Every row comes from one small tree of marks. Brackets hold a mark, then the marks that hang from it, in the order of their numbers. Every link used is in the known rows. Which tree was each row made from?
Known rows
{J_331 {J_948 {J_557 J_287} J_897}}: 30,-29,20,-4,-19,10,-7,2,4,-20,14,-4,-9,-21,14,21,-26,4,-28,8,18,12,5,-9,6
{J_87 {J_718 {J_331 J_948} J_543}}: -3,-11,25,16,0,5,45,-3,-26,-2,17,0,5,-14,-9,21,-6,-4,-21,-15,6,0,6,-27,-23
{J_287 {J_557 J_948}}: 13,3,0,13,-30,22,-16,-7,-7,-4,28,21,-15,-17,16,22,-8,-8,-14,-2,-12,6,2,15,-7
{J_718 J_331}: -1,1,5,16,0,-10,24,1,-12,-5,4,-3,-8,-20,9,18,-6,-14,3,-10,-8,19,-1,0,-33
{J_718 J_87}: -30,3,15,30,-8,-13,16,-8,-2,24,12,1,13,-18,11,19,7,2,18,13,4,29,-2,-12,-6
{J_543 {J_718 J_331}}: -14,8,1,9,-4,1,31,-17,-11,7,8,4,-20,-7,5,-7,-8,-15,21,-7,13,12,-8,4,-43
{J_87 {J_718 J_331}}: -15,-3,30,29,7,12,47,-2,-15,-4,11,-14,0,1,3,8,-3,-12,-9,-7,5,15,2,-5,-30
{J_974 {J_718 J_87} {J_948 J_331 J_557 J_897}}: 24,5,44,-3,-8,21,22,6,14,-25,0,-31,12,-19,-17,21,-11,31,16,29,46,-9,-7,-17,-8
{J_889 J_331}: -16,-4,-8,24,10,2,8,-12,-2,-8,28,7,-11,0,11,35,-5,-5,2,-10,-7,16,3,-3,4
{J_974 J_948}: 7,-14,31,7,-10,-20,18,-16,-6,-31,17,3,-13,-23,24,25,-14,-12,-13,10,0,4,-4,9,18
{J_331 {J_948 J_557}}: 10,-31,7,3,-8,3,-11,-9,5,-13,20,8,-18,-14,13,12,-18,-7,-22,4,18,15,11,-18,5
{J_897 {J_948 J_331 {J_557 J_287}}}: 17,-10,23,-8,-35,-15,0,5,25,-44,16,-6,15,-6,10,0,-1,-23,-10,20,21,8,22,-2,-16
{J_331 {J_948 J_897}}: 16,-27,34,-10,-1,1,18,-16,-12,-17,24,2,-11,-21,12,42,-22,4,-23,-12,-3,19,4,-2,11
{J_718 {J_331 {J_948 J_897}}}: 23,-12,22,-7,-1,0,20,1,-18,-17,13,-5,-9,-26,6,33,-21,8,-12,-22,-3,17,2,-8,-21
{J_557 J_287}: -2,-8,5,23,-19,-22,26,0,8,-6,3,9,3,-23,26,14,0,-31,-11,20,-6,21,-2,14,2
{J_557 {J_948 J_331 J_897}}: 22,2,31,-14,-25,0,25,4,-9,-29,18,-8,11,-14,-8,52,-7,15,-11,3,0,19,5,25,-5
{J_543 {J_718 J_87 J_331}}: -26,19,3,18,-11,-1,26,-10,-9,27,10,1,-4,-10,5,-9,0,4,37,0,24,18,-9,-12,-46
{J_718 J_87 {J_331 J_948} J_543}: 0,5,2,11,-18,-19,15,9,-24,23,13,12,21,-42,-9,31,0,20,9,-10,5,8,1,-47,-28
{J_718 J_543}: -11,-8,5,17,-7,-20,22,-17,-20,11,5,12,4,-27,-5,34,2,-20,-5,1,-16,2,-1,-9,-10
{J_974 {J_718 J_87}}: -16,11,11,19,9,0,43,-6,5,25,-1,9,7,-18,-7,19,15,-7,30,17,5,16,-7,-10,-6
{J_889 {J_331 {J_948 J_557 J_897}}}: 14,-18,3,5,5,24,-17,-6,-3,-21,36,-1,-17,-1,5,39,-25,19,-13,-14,13,9,9,-21,8
{J_974 {J_948 J_331 {J_557 J_287} J_897}}: 32,-17,40,-2,-29,4,5,5,12,-53,6,-32,5,-22,10,20,-27,12,-23,26,34,-5,-1,4,-2

Which tree is each row?
14,3,10,6,-21,2,-6,15,-25,18,9,-7,18,-39,-20,30,-11,37,6,-7,18,0,0,-53,-37  {J_718 J_87 {J_331 {J_948 J_557 J_897}} J_543}
34,4,23,-9,-44,-8,31,21,4,-34,11,-4,23,-24,4,42,-5,6,-17,20,4,18,2,31,0  {J_557 J_287 {J_948 J_331 J_897}}
4,-17,2,18,-27,2,5,9,29,-22,-1,-21,10,-13,7,-2,-8,-13,-14,30,35,14,9,-3,-27  {J_948 J_331 {J_557 J_287}}
28,8,22,-4,5,-7,43,2,-2,-29,0,4,-13,-28,0,18,-6,-10,11,5,5,-10,-11,1,-5  {J_974 {J_718 J_331} J_948}
23,1,18,2,-31,34,-6,-4,-7,-18,26,-1,-3,-19,3,34,-16,11,-18,-5,-1,6,5,18,-19  {J_287 {J_557 {J_948 J_331 J_897}}}
26,-11,-10,4,-23,-11,1,15,-14,-5,4,9,2,-38,-5,16,-13,-5,-16,-5,9,-5,4,-35,-29  {J_718 {J_331 {J_948 {J_557 J_287}}} J_543}
23,-5,19,2,0,8,15,-6,12,-27,1,1,-19,-16,0,8,-7,-12,5,27,23,-14,-8,-5,9  {J_974 J_718 {J_948 J_557}}
35,7,17,-4,-39,-12,19,18,-5,-22,13,11,11,-24,13,43,-3,-2,-15,18,-11,17,-4,33,14  {J_557 J_287 {J_948 J_897}}
33,1,5,-9,5,12,28,4,-15,1,-6,5,-4,-31,-29,27,-6,0,6,-7,5,-12,-4,-28,-27  {J_974 {J_718 {J_331 {J_948 J_557 J_897}} J_543}}
-3,-12,31,17,5,11,44,-2,-14,-11,21,-6,-5,-4,6,12,-11,-5,-19,-13,11,16,8,-14,-20  {J_87 {J_718 {J_331 J_948}}}
16,13,13,-1,2,2,42,9,-18,21,-1,8,15,-38,-29,35,4,17,23,-6,5,-2,-7,-34,-25  {J_974 {J_718 J_87 {J_331 {J_948 J_897}} J_543}}
-5,8,-7,10,-26,4,7,3,3,16,14,6,-5,-15,9,-18,-8,9,22,8,43,14,-4,-25,-36  {J_543 {J_718 J_87 {J_331 {J_948 {J_557 J_287}}}}}
13,0,17,7,-13,11,-7,16,-9,6,13,-14,7,-26,-1,18,-16,37,7,-5,26,19,2,-35,-31  {J_718 J_87 {J_331 {J_948 J_557 J_897}}}
38,-5,37,-14,-8,16,27,-2,-1,-35,-5,-22,5,-27,-32,33,-15,13,-2,19,30,-30,-6,-15,-10  {J_974 {J_718 J_543} {J_948 J_331 J_557 J_897}}
4,3,-4,13,-22,-7,-8,15,-17,22,10,4,16,-38,-14,18,-4,24,7,-3,21,3,4,-55,-34  {J_718 J_87 {J_331 {J_948 J_557}} J_543}
-4,7,10,2,-14,17,7,-5,-8,17,16,-5,-8,-11,-2,-6,-15,25,24,-4,40,13,-6,-25,-40  {J_543 {J_718 J_87 {J_331 {J_948 J_557 J_897}}}}
9,-12,29,-10,-22,-9,-3,-6,18,-41,20,-9,7,-1,3,5,-4,-17,-5,10,19,7,23,-6,-19  {J_897 {J_948 J_331 J_557}}
-14,0,24,29,2,5,49,-3,-27,5,8,-9,8,-9,-12,18,0,-11,-10,-9,0,0,1,-19,-36  {J_87 {J_718 J_331 J_543}}
23,-3,-1,-2,10,11,27,6,5,-6,-1,8,-16,-20,-10,9,-4,-10,8,-1,13,4,0,-17,-22  {J_974 {J_718 {J_331 {J_948 J_557}}}}
